Known rows, with every step that occurs:
Y/J/U: -0.15 +1.56 +1.74 -0.84 +1.15 +1.91 -2.32 +1.08 -0.61 +1.14 +2.05 -1.98 -1.17 -0.32 -0.31 -1.60 +3.60 -2.47 +2.16 +0.76 +1.76 -3.82
R/W: +0.56 +0.81 -2.11 -0.92 -1.68 +0.28 -0.54 +1.29 -0.75 +0.80 +1.15 +1.99 +0.50 -0.65 +1.15 -2.91 +0.53 +0.50 +0.70 +0.49 +0.31 -1.56
Y/W/U/J/Q: +0.18 +3.58 +0.55 -3.47 -0.90 +1.17 -2.01 -0.62 -6.55 +1.43 -1.66 -0.50 -0.14 +0.41 -0.67 -1.59 +0.95 -1.73 +0.28 -2.39 -2.96 -2.01
R/W/Y/J/Q: +1.84 -0.25 +1.65 -1.65 -2.07 +0.52 -0.90 +4.36 +2.17 +4.12 +0.32 +2.18 +1.73 -4.27 +1.04 -3.52 +2.89 -0.70 +3.18 +1.05 +3.47 -5.19
Y/W: -1.65 +1.58 -0.91 -2.68 +1.42 +3.07 -1.43 +0.77 -2.74 +0.19 +1.74 +0.54 -1.28 +1.76 +0.44 -2.68 +1.37 -0.79 -0.49 -1.37 -0.91 +0.69
U/J: +0.94 +0.63 +0.72 -0.66 -2.19 +0.61 -1.73 -0.35 -2.36 +1.34 -0.60 +1.16 +1.58 +0.82 -0.67 -2.20 +3.17 +0.08 -0.95 +0.35 -1.29 -2.55
Q/J/Y/W/R: -5.80 -3.02 -0.96 +1.65 -1.16 +5.85 +0.33 +1.72 -4.05 +0.01 +3.77 +3.10 +0.05 +0.03 +0.81 +0.58 -1.02 +0.80 -2.27 -3.56 +1.83 +0.62
Y/W/Q/J: +0.20 +1.27 -0.43 -0.57 -2.30 +2.46 +0.11 +0.39 -2.57 +1.04 +4.51 +3.64 -3.36 +1.12 +1.75 -2.67 +3.60 -1.73 +0.81 -1.47 -1.08 +2.53
J/U: -0.68 +2.06 -1.77 -0.89 +0.54 +1.94 -2.83 +0.56 -2.03 +0.24 +1.49 -2.16 -1.59 +2.16 -1.06 -2.59 +4.20 -1.29 -0.07 +0.22 +2.44 -0.91
Y/W/R: -2.60 -1.45 -0.79 -1.09 +0.76 +3.74 -0.78 +1.31 -4.51 -0.52 +1.95 +1.63 +0.36 +0.72 -1.29 -2.35 +1.06 -0.62 -1.91 -2.72 +0.74 +1.09
U/J/Q: +2.85 +1.37 +0.35 -2.22 -3.23 -0.13 -3.02 +0.33 -3.99 +3.58 -1.50 +0.59 +2.23 +0.00 -2.16 -3.02 +4.21 +0.29 -1.10 -0.30 -0.40 -3.95
P/R/W/Q/J/Y: +1.04 -2.19 +0.07 +2.42 -8.88 +1.84 -0.54 +2.68 +1.01 +2.95 +3.66 +2.61 -2.54 -1.17 +6.26 -0.72 -0.16 -0.02 +1.90 -0.03 -2.50 +1.01
R/W/Y/J: -0.10 -1.12 +1.97 -0.12 -0.91 +1.35 +0.21 +3.63 +3.86 +1.90 +1.20 +2.52 +1.25 -3.49 +2.35 -2.72 +1.82 -0.88 +3.32 +1.63 +2.59 -3.91
Q/J/R/W/U: -0.83 +2.51 -2.96 +1.17 -0.20 +0.31 +2.14 -1.24 -0.39 -1.84 +0.15 +6.23 -0.60 -1.22 +1.43 +0.15 -3.37 +1.81 +4.04 +0.13 +0.30 +1.12
W/Y/J: -0.18 -0.50 +3.99 -1.04 +0.92 +2.03 -1.51 +2.28 +4.31 +2.43 +0.39 +1.58 +0.60 -1.93 +0.99 -2.92 +3.90 -1.44 +2.90 +1.34 +2.60 -2.31
J/Q: +2.54 +2.31 -0.35 -3.35 -0.90 +0.33 -3.61 +0.95 -1.99 +3.38 -0.61 +0.54 +0.40 +0.10 -1.49 -3.69 +3.60 +0.10 -0.04 -0.45 +1.19 -1.43
J/R/W/Q: +3.08 +1.03 -0.79 +0.16 -2.66 -1.19 +1.97 -0.67 +0.40 -0.36 +3.83 +5.06 -0.36 -1.90 +1.36 -2.90 -0.19 +2.08 +1.83 +2.61 -1.99 +0.22
U/J/Y: -1.46 -0.60 +1.74 +0.29 -2.95 +1.88 -1.40 -0.07 -1.67 +1.53 +0.86 +0.35 +1.76 -0.15 +1.07 -0.30 +0.71 +1.53 -2.16 +0.55 -2.13 -3.85
R/J: +0.87 +3.37 +0.78 -2.64 +3.95 +1.00 -3.57 +0.09 +1.33 +0.35 -0.45 -0.24 +0.42 +0.65 -0.16 -1.52 +3.57 -2.83 +0.37 +0.28 -1.90 +0.14
R/W/U/J/Q: +2.38 +2.94 -0.68 -1.68 -3.84 -1.52 -1.10 +0.13 -4.68 +1.97 -2.39 +0.96 +1.68 -2.08 +0.11 -1.87 +0.20 -0.59 +1.52 -0.76 -1.90 -4.20
P/R/W/U/J: +1.54 +0.64 +0.27 +0.11 -5.84 +0.18 -1.59 +0.74 -2.14 +0.79 -3.13 -0.33 -0.03 -0.25 +3.35 -0.84 -1.22 -1.73 +2.76 -0.44 -4.52 -0.79
W/U/J: +0.32 +2.85 +1.62 -1.04 -1.06 +0.15 -1.65 -1.96 -2.59 +0.27 -2.22 +0.47 +0.51 +0.14 -0.13 -1.12 +1.29 -1.29 +1.31 -0.32 -2.67 -1.33
P/R: +1.65 +0.00 +0.52 -1.48 -2.68 +2.04 -4.16 +1.55 +0.59 +2.18 -1.52 -0.67 -1.33 +2.01 +1.70 -2.81 +2.12 -1.03 +1.12 -0.40 -1.70 +1.81

Rows:
-0.25 +0.99 -1.90 +0.70 +0.70 +1.63 +0.19 -0.93 +0.26 -0.29 +0.89 +5.74 -0.07 +0.84 -0.71 -1.07 +0.82 +2.36 +1.23 +0.41 +1.91 +1.43 : Q/J/R
-1.26 -1.12 -3.32 +2.31 -1.20 +1.88 +2.13 +2.30 +3.06 -0.35 +1.24 +7.20 +1.05 -1.06 +1.46 -1.72 +0.71 +2.67 +2.28 +1.46 +4.83 +0.57 : Q/J/R/W/Y
-2.41 +0.64 +1.59 -2.22 +1.62 +5.01 -3.97 +2.46 +0.56 +0.70 +0.72 -3.29 -1.83 +1.70 +4.27 +0.85 -0.35 -3.07 -0.52 -1.52 -5.65 +1.58 : P/R/J/Y/W
+2.82 +4.06 +0.55 -4.15 +2.88 +0.15 -4.75 +0.89 -0.41 +2.58 -1.33 -0.71 +0.96 -0.12 -1.55 -2.31 +4.66 -2.65 +0.18 -0.26 -1.01 -1.41 : R/J/Q
+1.80 +1.06 +0.73 -2.50 +2.22 +1.06 -4.16 +1.40 -2.27 +1.87 -1.19 +0.31 +2.55 -1.31 -3.34 -1.96 +4.20 -2.38 -1.11 -1.72 +0.68 -0.93 : W/R/J/Q
+0.97 +0.93 +2.96 -1.08 +2.42 +0.81 -0.01 -0.80 +1.92 +0.33 +1.19 +3.59 +0.88 -1.76 -0.47 -0.97 -0.57 +1.37 +2.84 +1.97 -0.76 -2.35 : Y/J/R
-1.46 +2.13 +1.82 -1.68 +3.19 +2.30 -3.12 +0.29 +1.94 +0.65 +1.11 -1.00 +0.57 -0.30 +1.47 +0.28 +1.37 -1.40 -0.82 +0.54 -2.63 -1.10 : R/J/Y
-1.39 +1.55 -3.06 +0.86 -0.64 +2.67 -2.11 +0.91 -2.19 +0.52 +1.81 +0.21 -2.09 +2.41 -0.77 -1.53 +4.69 -1.52 +0.70 -0.84 +4.22 -0.08 : Q/J/U
-0.08 +0.11 +1.45 +1.16 -4.05 +1.96 -0.47 -0.12 +0.54 +2.29 +4.53 +3.36 -1.98 -0.78 +2.85 -1.10 +2.38 +0.30 +0.36 +0.24 -0.69 +0.51 : W/Q/J/Y
-4.65 -0.04 -1.25 +0.04 -0.47 +5.14 -0.28 +1.19 -2.12 +0.67 +3.63 +2.11 -1.60 +1.15 +2.77 +0.31 -0.48 +0.67 -0.98 -2.21 +0.16 +0.26 : Q/J/Y/W
+0.59 -2.17 -0.92 +0.13 -4.41 +2.16 -2.20 +4.67 +3.36 +2.18 -1.22 +0.73 -0.38 +0.10 +3.74 -3.53 +2.13 -0.63 +2.17 +0.59 +1.40 +1.06 : P/R/W/Y
+0.02 +0.84 +3.40 -1.89 -0.84 +3.72 -3.27 +1.83 +0.83 +1.26 +3.13 -2.54 -3.24 +0.73 +5.26 -0.22 +1.33 -4.00 +0.01 -0.64 -7.65 +2.49 : P/R/J/Y/W/Q
+1.74 +0.37 +3.74 -2.51 -0.10 +1.45 -2.87 +3.09 +2.65 +4.54 -0.53 +1.05 +1.18 -2.67 -0.31 -3.58 +4.84 -1.27 +2.80 +0.76 +3.52 -3.85 : W/Y/J/Q
-0.10 +0.32 -3.83 +1.54 -1.33 +0.72 +1.99 +0.27 -0.12 -0.75 +1.78 +6.80 +0.57 -0.64 +0.78 -0.87 -1.15 +3.02 +1.88 +0.79 +1.84 -0.16 : Q/J/R/W
-2.03 +1.66 +2.71 -0.13 -1.84 +1.46 -1.22 -1.60 -1.91 +0.49 -0.71 -0.24 +0.58 -0.66 +1.75 +0.71 -1.19 +0.17 +0.10 -0.07 -3.56 -2.57 : W/U/J/Y
-4.25 +4.48 +1.90 -2.96 +5.69 +3.64 -2.02 -0.62 -0.60 -1.46 +0.98 -2.04 -1.86 -0.01 +3.08 +1.61 -1.83 -3.31 +0.58 -1.62 -5.33 +0.95 : R/J/Y/W/U
+1.97 +1.73 +1.29 -2.31 +1.17 +1.89 -5.26 +1.55 +2.23 +1.37 -2.20 -1.94 -0.82 +1.69 +1.74 -1.34 +3.26 -3.98 +1.36 -0.16 -3.74 +2.03 : P/R/J
-0.58 -0.67 -1.50 -0.20 -1.59 +1.35 -0.24 +3.23 +2.40 +1.11 +0.56 +2.47 +0.74 -0.93 +1.91 -3.77 +2.58 +0.17 +1.18 +1.22 +3.29 -0.74 : R/W/Y
-4.40 -3.38 +1.17 +1.01 -2.30 +4.67 +0.12 +1.14 -5.87 -0.11 +2.40 +0.79 +2.33 -0.15 -0.05 +0.31 -0.96 +0.94 -4.18 -2.23 -1.43 -2.75 : U/J/Y/W/R
+2.31 +3.53 +1.20 -2.62 -2.13 -0.62 -2.87 -1.13 -4.19 +2.47 -3.13 +0.02 +0.95 -0.63 -1.42 -1.94 +2.12 -1.13 +0.98 -0.94 -1.75 -2.74 : W/U/J/Q
-1.74 +2.91 +0.74 -1.91 +0.21 +1.89 -0.66 -1.39 -4.92 -0.79 -0.83 -0.07 -0.58 +1.10 +0.73 -0.89 -0.05 -1.90 +0.44 -1.80 -3.87 -0.67 : Y/W/U/J
+1.20 -0.08 -1.67 +0.92 -2.55 -0.43 +1.81 -0.28 -1.98 -0.73 +0.44 +4.53 +2.85 -1.11 -0.20 -1.17 -1.17 +3.29 -0.04 +2.03 -1.52 -3.39 : U/J/R/W
+1.13 +1.04 -3.26 +2.10 -5.08 +0.53 +0.45 +1.41 -2.30 +0.81 +5.12 +1.88 -2.94 -0.19 +1.62 -2.51 +4.37 -1.81 +1.97 +0.37 +2.18 -0.65 : R/W/Q/J/U
-1.98 +0.98 +0.72 +0.80 -3.64 +0.56 +0.49 -0.44 -2.47 +0.04 +0.09 +0.72 +1.30 -2.25 +3.14 +0.76 -3.18 +0.83 +0.54 +0.14 -3.48 -3.90 : R/W/U/J/Y
+2.28 +1.24 +0.29 +0.20 -3.54 +0.60 -0.90 -0.26 -0.14 +2.13 +3.06 +4.10 -2.05 +0.10 +1.00 -2.96 +4.73 -1.21 +1.58 +0.03 +0.08 +1.85 : W/Q/J
-2.52 -0.92 +2.04 -0.12 +2.58 +3.17 -2.52 +0.94 +0.10 -0.07 +1.35 -0.04 +2.16 -1.32 -0.22 +0.60 +0.84 -1.27 -2.19 -0.87 -1.00 -0.77 : W/R/J/Y
-2.28 +3.81 -0.01 -3.10 +2.58 +2.45 -1.24 -0.97 -2.84 -0.97 +0.15 -0.09 -2.42 +1.09 +1.31 -1.64 -0.39 -2.01 +1.60 -1.99 -2.44 +1.92 : Y/W/U
-3.65 +2.27 +1.08 -2.55 +4.46 +4.27 -2.21 +0.95 -0.40 -0.47 +2.48 -1.52 -0.64 +0.61 +2.47 +0.56 +0.06 -1.95 -1.58 -1.03 -3.75 -0.37 : R/J/Y/W
+2.78 -1.86 +2.32 -1.34 -4.92 +1.20 -2.87 +5.82 +3.11 +5.17 -1.58 +0.31 +0.63 -3.25 +3.07 -3.35 +2.51 -1.61 +4.28 +0.67 +1.54 -3.26 : P/R/W/Y/J/Q
+3.68 +0.02 +0.07 +1.33 -5.02 -1.62 +2.56 -0.93 -1.59 -0.18 +2.83 +5.15 +1.44 -1.85 +0.88 -2.16 +0.46 +2.24 +0.70 +2.87 -3.46 -2.39 : U/J/R/W/Q
-3.42 -0.43 +1.01 -0.62 -1.77 +3.73 -0.50 +0.52 -4.01 +0.67 +2.32 -0.15 +0.56 +0.80 +1.94 +0.04 -0.42 +0.79 -2.79 -0.95 -3.13 -3.09 : U/J/Y/W
+0.97 +1.52 -0.66 -0.98 -3.18 +0.63 -2.22 +1.09 -0.19 +0.57 -2.27 -0.25 -1.89 -0.13 +3.80 -1.58 -1.87 -1.79 +3.97 -0.68 -3.14 +1.72 : P/R/W/U
-4.61 +2.70 +0.97 -2.21 +2.00 +3.76 -0.92 -0.70 -2.18 -0.75 +1.67 -0.80 -2.27 +0.26 +3.12 +0.21 -2.94 -0.64 +0.49 -1.74 -3.15 +0.79 : J/Y/W/U
+0.96 +1.74 +0.88 -2.41 -1.18 +1.81 -0.59 +0.02 -2.43 +0.86 +4.09 +1.26 -2.78 +0.75 +1.58 -3.64 +3.15 -1.75 +0.14 -0.48 -2.90 +1.75 : Y/W/Q
+2.38 +1.15 -0.08 +0.95 -1.80 +0.46 +1.00 -1.57 +0.60 +0.35 +3.28 +6.54 -1.50 +0.03 +0.16 -1.98 +2.30 +1.44 +2.02 +1.28 -0.16 +2.30 : W/Q/J/R
+0.36 +2.11 -0.33 -0.17 -2.91 -0.85 +0.21 -0.71 -3.00 -0.17 -1.29 +1.58 +1.07 -1.39 +1.29 -1.18 -0.81 -0.70 +1.72 -0.04 -2.62 -2.86 : R/W/U/J
-0.06 +3.05 -1.68 -0.56 +1.15 -0.46 +1.36 -1.58 -0.20 -2.10 -0.19 +3.98 -0.06 -1.55 +1.12 -0.86 -3.69 +1.71 +3.40 +1.10 -1.52 +0.51 : J/R/W/U
